Each row was made from one small tree. The marks that hang from a mark follow it in brackets, in the order of their numbers. Every link used is in the known rows. Write each row's tree.
(in the rows, 128 means zero)
Known rows:
z256{z122{z602{z251{z852{z737}} z683}}}: [ 92 131 131 128 118 121 164 144 166 173 171  89 118 103 138  64 121 107
 207 152 140  86  98 154  85]
z122{z256 z602{z251 z737}}: [110 126 119 146 115 140 159 158 143 150 153 107 141 113 105  76 135  95
 193 147 108  90 123 120  91]
z256{z122{z602}}: [137 124 123 152 111 146 143 166 140 126 153  78 127 128 114  84 141  91
 185 147 122  84 123 116 100]
z602{z683}: [116 127 108 137 117 146 149 144 118 136 158 117 100 119 122  92 151  96
 190 129 125 104 119 118  85]
z852{z251 z683 z737}: [108 145 103 134 130 139 151 144 147 129 178 130 137  94 150  88 149 139
 194 135 149 105  88 147  64]
z683{z602{z122 z470 z737} z852{z251}}: [119 130 150 172 131 147 146 151 133 148 156 119 149  85  84 100 150 159
 176 102  90 117  97 163  10]
z470{z852{z251{z602{z122}} z683 z737}}: [ 96 144 122 166 159 128 157 147 148 124 175 134 176  75 119  86 144 146
 182 128 157 110  82 166  41]
z251{z602{z470}}: [110 120 132 192 133 139 137 137 133 133 151 109 120 110  91  95 167 115
 178 110 127 119 117 133  59]
z251{z852}: [117 138 123 145 132 141 137 141 118 141 166 113 108  94 104 105 162 123
 194 130 117  81 104 132  80]
z602{z122}: [125 147 122 150 118 163 137 153 109 129 149 112 123  99  87 114 156 114
 177 125 120  90 118 114  85]
z683{z602{z122 z251{z852} z470 z737}}: [ 91 135 152 162 127 147 149 140 136 174 146 118 121  69  83 110 155 135
 185 115  97 105 114 157  34]
z737{z602{z683{z852}}}: [131 121 125 155 124 124 147 140 125 141 174 115 109 107 126  80 149 114
 200 113 109 106  96 139  62]
z602{z122 z251 z470 z683}: [ 95 126 131 148 128 147 166 136 127 168 146 114  98  89 103  98 160 106
 181 114 117 115 122 134  63]
z602{z251}: [115 119 109 154 138 151 150 138 116 153 163 116 105  98 107  96 157 109
 188 144 123  91 109 119  89]
z122{z256 z602{z251 z470{z852} z683 z737}}: [ 82 106 128 148 135 114 180 151 161 159 150 111 129 112 119  64 140  92
 194 119 102 118 129 146  60]
z122{z256 z602{z737}}: [120 139 120 145  99 143 144 168 141 124 148 104 146 127 103  83 136  96
 191 133 107  92 128 115  93]
z122{z602{z470{z852}}}: [117 114 125 166 147 128 143 151 148 117 150  88 122 109 115  91 163 106
 184 110 117 114 111 116  59]
z256{z122{z602{z251 z470 z683{z852} z737}}}: [ 97 104 150 146 111 113 170 145 175 172 157  78 118 118 129  61 140 105
 200 122 100 112 118 155  44]
z470{z602{z737} z852}: [112 119 106 159 136 144 142 155 149 132 144 111 144 103  96  97 161 122
 196 113  97 109 130 131  57]
z251{z602{z122 z683} z852}: [103 145 144 158 130 134 151 142 122 150 159 115 128  87  89  93 150 110
 188 127 131  93 105 145  63]
z852{z251 z683{z602{z122}} z737}: [115 153 116 144 130 154 146 153 136 131 166 130 155  82 128  98 135 147
 179 135 145 113  87 150  48]
z737{z602{z122 z251{z852} z470 z683}}: [101 130 149 157 133 128 167 135 132 180 160 120  96  66 108  95 163 113
 195 104 105 102 106 160  53]
z122{z256 z602{z251 z470 z683{z852} z737}}: [ 92 113 144 145 120 110 172 142 163 170 159  98 127 113 117  60 137 110
 200 116  95 118 113 150  47]
z470{z852{z251 z737{z602{z122 z683}}}}: [110 141 115 155 140 135 164 155 134 136 174 145 147  81 120  86 132 132
 190 112 129 107  87 161  60]
z737{z602{z122{z256} z251{z852} z470 z683}}: [ 96 131 149 157 132 125 175 143 127 187 161 130 110  71  93  86 151 115
 191 110  95  98 116 175  66]

Which tree is each row?
[111 117 108 155 127 153 150 145 148 165 143 109 130  95  97  94 160 117
 199 131 101 105 128 126  66]
z470{z602{z251 z737}}
[ 77 112 121 147 143 120 165 132 159 149 157 124 117  90 141  90 174 119
 195 113 115 119 121 152  37]
z602{z251 z470{z852{z683}} z737}
[ 81 146 138 125 114 138 174 148 125 184 158 134 127  84  89  88 137 113
 198 135 100  81 125 162  78]
z602{z122{z256} z251{z852} z683 z737}
[ 94 122 118 150 147 114 173 158 164 139 166 118 150 110 128  62 126 124
 188 114 127 124  98 161  59]
z122{z256 z602{z470{z852{z251 z737}} z683}}
[ 98 108 145 143 130 116 173 143 161 178 159  80  98 102 128  70 148  95
 197 136 114  95 115 155  68]
z256{z122{z602{z251{z852} z470 z683}}}
[102 119 120 153 162 138 165 152 115 154 162 130 149  78 105  89 139 121
 173 149 117 101 115 157  63]
z470{z852{z683{z602{z122{z256} z251}}}}
[103 143 114 149 154 139 160 161 132 134 172 144 179  80 113  87 124 153
 174 137 133 108  94 177  52]
z470{z852{z251 z683{z602{z122{z256}}} z737}}
[ 88 147 137 140  91 147 162 158 134 150 135 127 128 114  88  97 146 108
 182  99  96 115 148 149  68]
z602{z122{z256} z470 z683 z737}
[123 134 116 144 121 159 150 156 132 149 138 101 127  98  92 100 155 107
 187 119 110 112 129 121  69]
z470{z602{z122 z683}}
[121 123 115 166 151 131 157 143 133 130 176 124 144  95 129  81 162 118
 183 143 144 104  94 145  54]
z852{z251{z602} z683}
[117 111 121 151 165 115 164 152 163 118 167 100 137  93 152  78 169 116
 186 119 126 117  95 138  35]
z122{z602{z470{z852{z251 z683}}}}
[107 110 121 142 142 128 161 127 123 168 176 112 102  99 121  78 149 118
 198 136 118 103  95 137  62]
z602{z251 z683{z852}}
[128 139 107 166 126 144 145 152 135 133 178 138 137  93 122  89 141 137
 193 122 132  99  85 145  76]
z852{z251 z737{z602}}
[ 96 111 117 153 143 128 158 140 133 136 154 118 101 111 120  92 163 107
 186 103 116 123 122 139  58]
z602{z470{z852} z683}
[ 86 136 161 172 111 122 159 145 142 156 149 119 153 107  73  78 142 129
 184  95 100 124 124 173  36]
z251{z602{z122{z256} z470 z683{z852} z737}}
[119 112 103 160 154 143 157 160 148 140 155 123 157  91  98  90 159 135
 194 121  95 107 114 146  47]
z470{z602{z737} z852{z251}}
[ 98 114 124 151 138 117 172 159 176 140 165  99 139 115 139  64 129 118
 188 120 131 118 102 166  56]
z256{z122{z602{z470{z852{z251 z737}} z683}}}
[ 68 139 128 148 147 127 168 139 153 157 160 129 144  76 115  90 147 143
 182 115 131 117 114 174  57]
z602{z122{z256} z251 z470{z852{z683 z737}}}
[ 87 141 131 156 129 146 148 134 151 157 153 116 128  77 125 101 148 140
 179 119 141 130 104 152  38]
z852{z683{z602{z122 z251 z470}} z737}
[104 113 137 158 106 136 159 155 168 157 143  84 122 117 114  79 149  96
 190 131 106 101 133 137  70]
z256{z122{z602{z251 z470 z737}}}
[112 121 135 176 139 159 147 143 119 161 144 111 115  83  83 109 155 122
 168 122 111 115 116 134  52]
z683{z602{z122 z251 z470}}
[ 82 126 143 139 119 115 166 139 180 178 163  85 109 101 136  67 133 113
 204 130 132 105 104 166  67]
z256{z122{z602{z251{z852{z737}} z470 z683}}}
[111 137 131 165 122 147 149 147 117 137 151 115 131 106  91  93 147  98
 179 127 136 107 117 126  71]
z251{z602{z122 z683}}
[ 87 124 142 135 119 116 166 137 168 169 154  96 103  96 132  77 155  98
 207 117 110 109 110 137  46]
z122{z602{z251{z852} z470 z683 z737}}
[ 91 134 112 146 157 138 156 141 164 156 156 111 153  65 119  94 154 143
 195 126 134 116 106 150  49]
z470{z602{z122 z251} z852{z683 z737}}
